What can hang from each mark:
Z363: Z266 Z657 Z667
Z339: Z813
Z667: Z113 Z393
Z113: Z266 Z657 Z667
Z393: Z266 Z657 Z667
Z657: Z113 Z363 Z393
Z813: Z667
Z266: Z113 Z363 Z393

Known rows, with every way that one mark hangs from another:
{Z363 Z266 {Z657 Z113 Z393}}: [  0   6  -2  -2   1  19   2 -10  -3  -8   0  -5  -4   1   0   0  -7  12
   5   5  10 -10  -1   6  -9   2  13  12 -12 -16  -5  11  -8  -1   5  -4
  -8  -1   5   1  -4   1   7  -7   2]
{Z266 {Z363 Z667} Z393}: [  0  -2  -2  -2   9  -7   4   2   9   0   0   0  -4   1  -3   1   5   6
   8  25   5 -10  -2   5  -3  -5   4  -6   2 -18  -9   1  11   6   7   4
   4  -1   4 -10  -2  -8  -1  -8  11]
{Z393 {Z657 Z113} Z667}: [ 7 10 -6  3  5  2  0  5  5  1  3 -6 -6  1 -1  4 -3  4  4 17 -5  4  0  1
 -3  0  3  5 -5 -5  0 -2 -5 13 -6  4 -1  1  9 -3  0  1 -6 -6  6]
{Z667 Z393}: [ -3   3  -7   0   7   1  -9   6   5   0   2 -13  -4   1   0   2  -2   7
   3   0 -13   3  -6  -4  -5  -8   2  -5  -2 -14  -5  -1  -6   4   6  -3
   1  -4   9  -6   5   0  -3  -7  11]
{Z266 Z113 Z363 {Z393 Z657 Z667}}: [  1  -2  -6  -4  11  -9   7  11   9  -2  -1   2  -3   5  -2   0   6   6
  10  27   1  -9   8  -2   0  -5   2   2   0   3  -4  -8  11  14  -3  11
   6   3   7  -7  -8 -18  -5  -6   9]
{Z339 {Z813 {Z667 Z393}}}: [  3   8  -4  -2   2  -6  -4   3  10   1  -2  -9  -4   0  -5   1  -2   1
  -2   3  -2  -2 -10  -5  -2  -8   3   2  -2  -4  -1  -5  -3  -1   2  -4
   4  -4  12  -3   6   4  -4  -6   9]
{Z363 Z667}: [  1   9  -1   2   8  -2  -1  -4   7   7   3  -5  -6   1  -3   3  -3   6
   2   5  -3  -2  -9  10  -8   0   3  -7  -4 -26  -7   7   2   2  -1   0
  -3  -3   5  -8   6   5   0 -10  10]
{Z393 Z266 {Z657 Z113}}: [  4   9  -7   2   5   4  -6   3   5   3   0  -3  -3   2   0   3   0   6
   4  10  12   5  -5   6  -2  -2   6   9  -7  -7   1  -1 -13  13  -7   1
  -1   2   8  -5  -1   3  -2  -9   7]
{Z113 Z266 {Z657 Z363 Z393} Z667}: [-10   2 -13  -7   4  21  -4  -8  -7 -18   4  -5 -11  -4  -3  -3   9   3
  14 -37   4 -11   6  -7 -11   1   7  12   3 -13  16   5  17  -6  21   2
  -3   0   4   6   3  -7   4  -7  -5]
{Z339 Z813}: [  4  10  -6  -1   2  -7  -6   5   9  -2  -6  -4  -3   0  -5   0   0  -2
   1   0   3  -2 -11  -4  -1  -8   1  -3  -5 -12   1  -1  -6   0  13  -3
   3  -4  10  -3   8   2  -5  -8   7]
{Z339 {Z813 {Z667 {Z113 Z266} {Z393 {Z657 Z363}}}}}: [ 0 10 -3 -3  3 -2 -6  5 10 -2 -3 -9 -2  0 -1  0 -3  0  0  3  3 -4 -3 -2
  0 -1  7  7 -5  1 -1 -4  2  2 -3 -2  1 -4 10 -2 10  3 -3 -7  6]
{Z657 {Z393 Z266 Z667}}: [ 3  3 -2  7  5  8 -1  4 -2 -7  3 -5 -3  1 -3  5  0  4  9  9 13  3  1  2
 -6 -7  5  6 -4 -7  1  0  5  4  2 -3 -3  4 13 -8 -5  3 -7 -6  7]
{Z657 {Z113 {Z266 Z393} Z667} Z363}: [ -9   1  -8  -4   6  10  -4  -5   1 -14   6  -6  -6  -2  -1  -4   5   6
   9  -5   8  -8   4  -1  -7  -5   4   7  -3 -16   6   6  11  -6  18   4
  -2   1   2   1   8  -7   2  -6  -1]
{Z667 {Z113 Z266 {Z657 Z363}}}: [ -4  11  -8  -1   7   7  -8  -1   3  -5  -2  -9  -3  -2   1  -3  -1   4
   6  -6   2  -6   6   6  -2  13  10   2  -5 -12   2   3  -1   4   2   3
  -4  -2   3   2  11  -1  -1  -8  -2]
{Z266 Z363}: [  2   1  -9   0   7  -3  -2   3   7  -2  -3  -5  -4   0  -1   1   4   3
   4  19 -10  -3  -6   1  -2   0   2  -8  -2 -21  -7   0   0   2  16   1
   4  -1   5  -5   4  -6  -5  -7   9]
{Z339 {Z813 Z667}}: [  5  10  -4  -1   1  -7  -3   1  12   2  -3  -5  -4   0  -7   1  -1   0
  -2   6   1  -3 -11  -2  -2  -4   3   0  -4  -6   0  -3  -4  -1   4  -2
   5  -3  11  -2   6   4  -5  -7   8]
{Z363 {Z657 {Z393 {Z266 Z113} Z667}}}: [  2   7  -2   0   4  12   2  -1  -4  -4   1  -5  -4   2  -2   4  -2   5
   7   4   2  -3   2   1  -8   2   8   7  -9 -10  -5   5  -3   4   2  -3
  -2   1  10  -2  -5   0  -1  -8   7]
{Z113 {Z657 Z363 {Z393 Z266}} Z667}: [ -5   4  -7  -3   3  17  -6  -6  -8 -15   4  -4  -6  -2  -5   1   8   6
  12 -36   8   0   0  -5 -10   1   7  11  -2 -13  16   4   8  -5  13   0
  -2   6   7   3   0   0   1  -7   0]
{Z813 {Z667 Z113 Z393}}: [  0   8   0   2   7   0  -7  -1  12   6   3 -15  -1   1   1   2  -5   8
  -2  10  -7   2  -3   6  -4   7   7  -1  -4  -4  -9  -5  -7   2 -13  -2
  -2  -2   9  -4   5   6  -3  -6  11]
{Z393 Z657}: [  2  11 -10   0   4   2  -6   5   7   3   0  -4  -4   1  -1   3  -2   3
   3   6 -10   3  -8   2  -3   6   3  -3  -8 -13  -3  -2  -9  10   1   3
   2  -1   5  -5   3   1  -4  -9   8]
{Z113 Z657 {Z667 Z393}}: [ -4   4 -10  -5   5   7  -7  -3  -1  -5   3 -10  -8  -1  -2   0   6   8
   6 -36 -10   1  -5  -9  -8  -3   2   2   4 -12  10  -2  -6   2   9  -1
   1  -3   7   2   1  -1   2  -7   4]
{Z667 Z113 {Z393 Z266 Z657}}: [ -1   8  -2   1   7   1 -12  10   6   2  -2 -13   2   3   7   3  -4   7
   3   3   5   6   2   6   1   2   9   6  -6  -1  -7  -5 -14  16 -14  -2
  -4  -3  10  -9   5   6  -2  -8   9]
{Z266 {Z113 Z657 Z667} Z363 Z393}: [ -5  -3 -10  -9   9  -5   3   1   6  -5  -1   2  -5   2  -4  -4  13   8
  11  -7   5 -13   5  -4  -3  -6   2   1   3  -4   5  -6   9   5   9   9
   5   3   4  -1  -8 -19   1  -7   5]
{Z813 {Z667 {Z113 {Z266 {Z393 Z657}}}}}: [  0   9  -3   1   6  -1  -2  -3  14   4   2  -8  -3   1   0  -1  -2   5
   0  18   0  -4   0   9  -3  12   9   0  -4  -2  -9  -5  -3   6 -12   2
   0  -2   6  -3   2   1  -2  -7   7]
{Z813 {Z667 Z393}}: [ -1   5  -4   1   7   1  -4  -1  10   5   6 -13  -5   0  -2   3  -3   8
  -1  10 -15   2  -6   0  -7   1   5  -2  -2  -8  -7  -4  -4   0  -7  -2
   2  -2   9  -3   3   3  -3  -6  12]

Rows:
[ 3  8 -3 -2  2 -1 -5  4  8 -1 -1 -7 -3  0 -4  1 -2  2  0  3  6 -1 -6 -3
 -2 -7  6 10 -4 -1  2 -3 -1  1 -3 -3  2 -1 11 -2  6  4 -3 -7  8]	{Z339 {Z813 {Z667 {Z393 Z266 {Z657 Z113 Z363}}}}}
[ -7  -6 -10  -9   6   6  -2  -1   1 -10   1 -10 -10   1   4  -4   9   4
   8  -9 -11 -12   1  -7  -7  -6   2   3   6 -15  -4   0   4   3  22  -2
   1 -10   7  -1   3 -10   6  -8   4]	{Z113 {Z266 {Z363 Z657}} {Z667 Z393}}
[ -6  -2  -9  -6   5   0  -2  -1   6  -9   2  -3  -8   1  -2  -4   9   4
  10  -7   0 -10  -1  -3  -8 -10   0  -2   5 -11   1  -2   4   4  19   2
   3  -7   6  -3   0  -9   3  -8   2]	{Z113 {Z266 Z393} Z667}
[  9   7  -2   6   6   3   0   6   2   1   3  -4  -4   3  -1   6   0   6
   5  21   8   7   2   2  -2  -6   6  13  -4   1   1  -3  -8  18 -14   2
   0   2  12  -4  -3   3  -6  -7   7]	{Z393 Z266 {Z657 Z113} Z667}
[  2  14   4  -1   6   6   1  -8   4   7   0  -8  -4   2   2   2  -7   7
   2   3   0  -6  -2  15  -7  14  10  -2 -11 -24 -14  10  -7   4  -7  -2
  -7  -5   3  -4   6   8   6 -11   8]	{Z363 Z657 {Z667 Z113}}
[  4   8  -1   2   6   7  -1   8  -1  -6   4  -5  -3   2  -2   5  -4   6
   7  19 -14   3   4  -2  -5   1   8   9  -6  -6  -2   2   2  11  -8   3
   1   1   7  -1   5  -1  -5  -6   4]	{Z393 {Z657 {Z363 Z266}} Z667}
[ -4   2  -6  -4   5   5  -9   3   2  -6   4 -10  -5   1   1   1   3   6
   6 -19 -12   4  -5  -6  -7  -4   1   1  -2 -14   2  -2  -2   2  10  -1
   0  -3   6  -4   5   0   0  -7   7]	{Z113 {Z667 {Z393 {Z657 Z363}}}}
[ 4  8 -4 -1  2 -4 -4  3 10  2 -2 -7 -4  1 -3  2 -2  2 -2  4  7 -1 -9 -2
 -1 -8  5  8 -3  1  1 -5 -5  3 -4 -3  2 -2 12 -3  4  4 -3 -7  9]	{Z339 {Z813 {Z667 {Z393 Z266 {Z657 Z113}}}}}
[  0   8  -5   0   2  17  -1  -6  -2  -4   1  -6  -4   0   0   2  -3   6
   5   1  12  -3  -2   5  -7   3   9   8 -11 -16  -3   7  -6   0   8  -4
  -5   2   7  -1  -4   3   3  -8   6]	{Z363 {Z657 Z113 {Z393 Z266}}}
[ -2   5   3  -2   9   0   4  -7   6   5   1  -2  -4   4  -3  -1  -3  14
   1   7   5 -11  -3  12 -10  -6   8   2  -6 -18  -7   9   0   4 -13   2
  -6  -3   3  -6   4   0   6  -9   7]	{Z363 {Z266 Z113} Z667}
[ -7  -5 -15  -9   6   9  -2  -3  -1 -11   1  -8 -13  -2   1  -4  12   5
  10 -26  -8 -11   3 -10  -7  -5   3   6  11 -11   9  -3   7   3  18   1
   2  -7   6   4   1 -12   6  -7   0]	{Z113 {Z266 Z363} Z657 {Z667 Z393}}
[ -3   4  -1  -8   4   9   1  -5  -1  -3   0  -6  -3   5   0  -2  -2  14
   4  -6  -9 -11   1  -1 -10  -2   9   8  -9 -11  -6   6 -13   3  -1  -2
  -3  -6   4   2   0  -5   9  -8   4]	{Z363 {Z266 {Z113 {Z667 Z393}}} Z657}
[ -2   8 -10  -2   7   3  -5  -1   6  -3  -5  -8  -4  -1   2  -4   2   3
   5   1   4  -8   5   6   1  11   8   0  -2 -11  -1  -1  -3   7   4   3
  -3  -3   4   0   7  -4   0  -8   1]	{Z667 {Z113 {Z266 Z363} Z657}}
[ -8   7  -8  -3   8   9 -11   3   1  -6   0 -16  -3  -2   4  -2  -2   6
   7 -12  -2  -5   9   0  -2   5  10   6  -1  -6   0   0   1   6  -2   0
  -6  -4   6   0  12  -2   1  -7   1]	{Z667 {Z113 Z266 {Z657 Z363}} Z393}
[ -4   6  -4   1   5  12  -5  -5   0  -9   3  -7  -2  -2  -2  -1  -3  11
   4   9   5  -4   0   3  -6  -1   9   8 -10 -20   1  10   2  -6   6   1
  -5   3   2   1  11  -1   0  -6   1]	{Z657 Z113 {Z363 Z266}}
[ -4   4  -6  -2   7   7  -9   7   2  -4   3 -11  -3   1   2   3  -4   9
   5   1 -14   2  -1  -4  -5  -3   7   5  -5 -10  -4   1  -3   7  -1  -1
   0  -3   6  -5   7  -1  -1  -7   8]	{Z667 {Z393 {Z657 {Z363 Z266}}}}
[  0   2  -3  -1   8   2  -1  -1   7   5   4 -10  -5   2  -1   2   0  10
   0  13 -10  -1  -1   1  -7  -1   7   5  -2  -4  -9  -4  -3   3 -12  -2
   3  -1  10  -3   0   0   0  -6  12]	{Z813 {Z667 {Z393 {Z266 Z113 {Z363 Z657}}}}}
[ -1   9  -6  -1   5   8  -7   4   2  -4   1  -3  -2   1  -1   2  -4   6
   6   9 -10   1  -2   1  -5   5   8   5 -10 -14  -2   4  -3   6  -1   2
   0   0   3  -3   8  -1  -2  -8   4]	{Z393 {Z657 {Z363 Z266}}}
[ 1 10 -1 -2  3 -1 -5  2  8 -2 -3 -9 -1  0 -4  0 -4  4 -1 -1  5 -4 -3 -2
 -1 -2 10  9 -4  0  1 -3 -2  0 -6 -4  1 -2 10  0  9  4 -2 -6  5]	{Z339 {Z813 {Z667 {Z113 {Z657 {Z363 Z266}}} Z393}}}
[  1   9  -3   2   6   0  -3  -5  13   4   2 -10  -3   0  -1  -1  -2   5
  -1  15  -4  -3  -1   9  -4  11   7  -2  -5  -7  -8  -3  -4   2  -8   0
  -1  -2   7  -2   5   3  -2  -6   7]	{Z813 {Z667 {Z113 Z266}}}
[  2   1  -7  -2   4   7   2   0   1  -5  -3  -5  -5   0   0   2   2   3
   7  14  -5  -6  -2   1  -4   5   6  -2  -5 -21  -8   3   3  -1  17  -1
   1  -1   5  -4  -1  -5  -1  -8   7]	{Z266 {Z363 {Z657 Z393}}}
[  1  10  -5  -3   3  -4  -5   2  10   0  -4 -10  -4   0  -3  -1  -2   1
  -1  -2   4  -6  -4  -2  -1  -3   7   6  -1   1   1  -5  -2   2  -2  -3
   1  -5  11   0   7   3  -2  -7   5]	{Z339 {Z813 {Z667 {Z113 Z266 Z657} Z393}}}
[ -5   1 -10  -3   6   6  -5  -5   5  -6   3 -11  -9  -1   2  -4   4   6
   4 -10   5  -6  -3  -1  -6  -8   0   3   1 -15   4   1  -1   0  15   1
  -5  -4   6  -1   3  -3   3  -6   3]	{Z657 {Z113 Z266 {Z667 Z393}}}
[ -3  -1  -7  -8   9  -4   5   3   7  -2  -2   1  -3   4  -2  -3   6   7
   9  19   1 -14   6   0  -3  -1   4  -1  -4  -8  -8  -2   5   6   7   6
   5   0   4  -4  -6 -18   1  -8   8]	{Z266 Z113 {Z363 Z657} Z393}
[  9  -1  -1   6   8  -3   3   8   2  -2   1  -5  -4   2  -4   5   6   5
   7  31  -1   3   2   0  -2 -11   4   4   2  -7  -4  -3  -2  11  -2  -1
   5   1  14  -6   0  -2  -7  -6   8]	{Z393 {Z266 Z363} Z667}
[ -5   6 -10  -5   9  -3  -1   1   7   0   0   0  -4   2  -7  -2   4   9
   8  -6   3  -9   3  -2  -5  -3   3  -1  -3  -3   5  -4   0   6  -2   8
   4   2   5  -2  -6 -12  -1  -7   6]	{Z266 {Z113 Z657} Z393}
[  0   0  -9   3   5  12   3  -3   1 -12   2  -6  -8  -2   0  -1   2   3
   9  13  21 -10   5   3  -4  -5   5  10  -1  -9   3   2  18   0  14   3
  -7   3   9  -4  -4  -5  -3  -4   2]	{Z657 {Z113 {Z266 Z363}} {Z393 Z667}}
[ -2   5  -6  -1   8   3  -3  -3   9   3   2 -13  -5  -1   1  -1  -1   7
   0   7  -6  -5   3   3  -4   9  10   4   1  -2  -5  -6   0   4 -11   0
  -1  -3   8  -1   4   0   0  -6   7]	{Z813 {Z667 {Z113 {Z266 Z363} Z657} Z393}}
[ 10   5   0   5   7  -2   0  11   4   0  -2  -5   0   4   2   5   2   4
   7  31   6   5   7   7   3   1   8  10  -3   3  -6  -6  -5  21 -16   2
   1   1  12  -7   0   1  -7  -8   7]	{Z393 {Z266 Z363} Z657 {Z667 Z113}}
[ -7   4  -4   2   4  21  -4  -6  -5 -16   4  -6  -2  -3  -1   0  -4   9
   8   1  22  -6   3   5  -7  -1  11  14 -12 -17   5  12  15 -11  10   1
 -10   8   4  -2   4   1   0  -5   0]	{Z657 Z113 {Z363 Z266} Z393}
[  0   1  -3   1   9  -1  -2   0   9   5   4 -11  -4   2  -2   2   1  10
   0  15  -8   0  -2   1  -6  -3   6   3  -1  -3  -7  -6  -2   3 -11  -1
   3   0  10  -4   1  -1  -2  -6  12]	{Z813 {Z667 {Z393 {Z266 Z113 Z363}}}}
[  3   9  -4  -2   2  -5  -5   4  11   2  -2  -7  -4   1  -4   2  -3   1
  -2   3  -2  -1 -10  -4  -2  -6   4   4  -3  -1  -1  -5  -4   2  -1  -3
   4  -4  12  -3   5   4  -4  -7  10]	{Z339 {Z813 {Z667 {Z393 Z657}}}}
